Each row comes from the steps of one walk. Every step used is in the known rows, and no mark comes twice. Write the walk behind each row, first mark first.
In the rows, zero is written as 128.
Known rows:
g-q-d-v: [135 129 127 194 152 105  91 193 163 137  67 132 167 147 163 125  97 179
 183 119]
d-v-g-q-z: [103  97 121 134 142 116 100 128 163  92  70 120 161 106 177 156 132 173
 181 162]
q-d-v-z: [133 133 105 162 124  70 131 150 153 161  57  92 168 169 150 130 106 125
 160 101]
d-v-z-q-b: [161 149  94 108 134  78 162 116 105 182  58  80 121 159 176 161 141 127
 160 103]
g-q-d-v-z: [142 126 123 191 124  84 113 204 187 179  48 100 169 142 168 117  96 146
 181  86]
b-q-d: [135  92 148 148  96  80 160 153 160  92 116 165 154 178 144 189 105 141
 133 113]
d-q: [142 114 147 136 139 149 100 108 131 130 112  96 130 131 106 159 122 138
 155 116]
q-z: [ 92 100 107 108 107 104 121  96 113 110 133 127 138 118 161 169 131 113
 132 127]
z-q-b-v-g: [169 107 121  59 124  95 188  99 108 106  43 177 111 171 113 166 152 157
 153 132]
g-q-b-v: [153 124 110 115 124 120 119 149 114 158  94 145 100 122 146 157 116 156
 171  78]
b-q: [135 108 150 116 113 113 138 130 146  91 133 146 122 137 138 189 122 142
 111 117]
v-z: [138 124 121 128 111 104 140 139 151 169 113  95 130 121 127 123 134  94
 134 100]
g-q-b: [140 123 112 135 118 126 118 140 135 177 140 126 116 121 167 143 123 141
 174 108]
z-q-d-v-b: [161 150  93 143 125  98 147 172 114 132  21 118 156 193 145 146 107 183
 160 143]
q-d-v-b: [136 152  78 158 124 113 117 155 127 132  59  99 142 179 149 150 105 166
 168 141]
g-q-b-v-z: [160 117 106 115 100  98 131 162 138 196  84 119 101 113 141 150 116 121
 167  51]
v-b-q: [148 119 119 109  86 128 134 150 138 106 119 114 102 143 128 191 127 151
 122 136]

Write each row's walk:
[143 116 103  78 121 112 154  92 118 107  79 154 103 158 116 174 146 138
 164 130]
q-b-v-g
[117  72 135 108 104 110 123 135 156  73  58 161 141 106 126 156 127 159
 163 120]
b-v-g-q-z
[ 99  78 128 102  89  93 141 101 123  75 135 142 134 131 175 227 127 123
 114 116]
b-q-z
[109  90  91  93  67 108 131 117 124  90 123 118 120 131 167 231 129 134
 125 133]
v-b-q-z
[130 136 132 117 159 124 121 115 145  89  71 121 148 139 130 142 138 171
 155 176]
d-v-g
[106  92 124 111 119 125 101  69 105 111 117  96 145 119 147 198 124 117
 161 121]
d-q-z
[153  98 155 127 132 133 122 165 175 100  51 158 124 112  97 116 125 171
 157 123]
b-v-g-q
[151 120 122 104 102 101 140 143 133 145  65 117 115 125  99 127 119 115
 125  63]
b-v-z
[161 140 130 118 142  90 150 144 128 153  35  90 148 144 143 128 134 137
 136 108]
d-v-z-q
[157 121 110 100  99  70 188 118 113 198  98 101 122 158 162 151 146 100
 146  93]
v-z-q-b
[112  74 133 130 103 109 125 137 172 111 106 138 161 108 151 143 142 140
 175 156]
v-g-q-z
[141 119 114 113 130 138 110  73  97 159 133  99 108 142 142 198 131 119
 183 120]
d-q-b
[150 144  96 179 128 122  94 208 159 155  52 103 143 155 158 133  90 186
 192 128]
g-q-d-v-b
[140 119 131 156 108  54 153 159 169 121  65 107 166 172 163 193 100 143
 142  88]
b-q-d-v-z
[143 126  91  86  97  95 156 113 107 168  93 110 102 137 132 171 127 103
 150  59]
q-b-v-z
[151 107 139 151 106  74 178 164 132 134  75 157 166 186 135 123 121 142
 136 130]
z-q-d
[150 141 105 112 125 134 110 147 128  94  81  97 108 145 151 203 111 185
 134 137]
d-v-b-q
[155 106 112 142  70  95 153 177 151 108 104 139 135 180 134 188 105 148
 138 129]
v-b-q-d
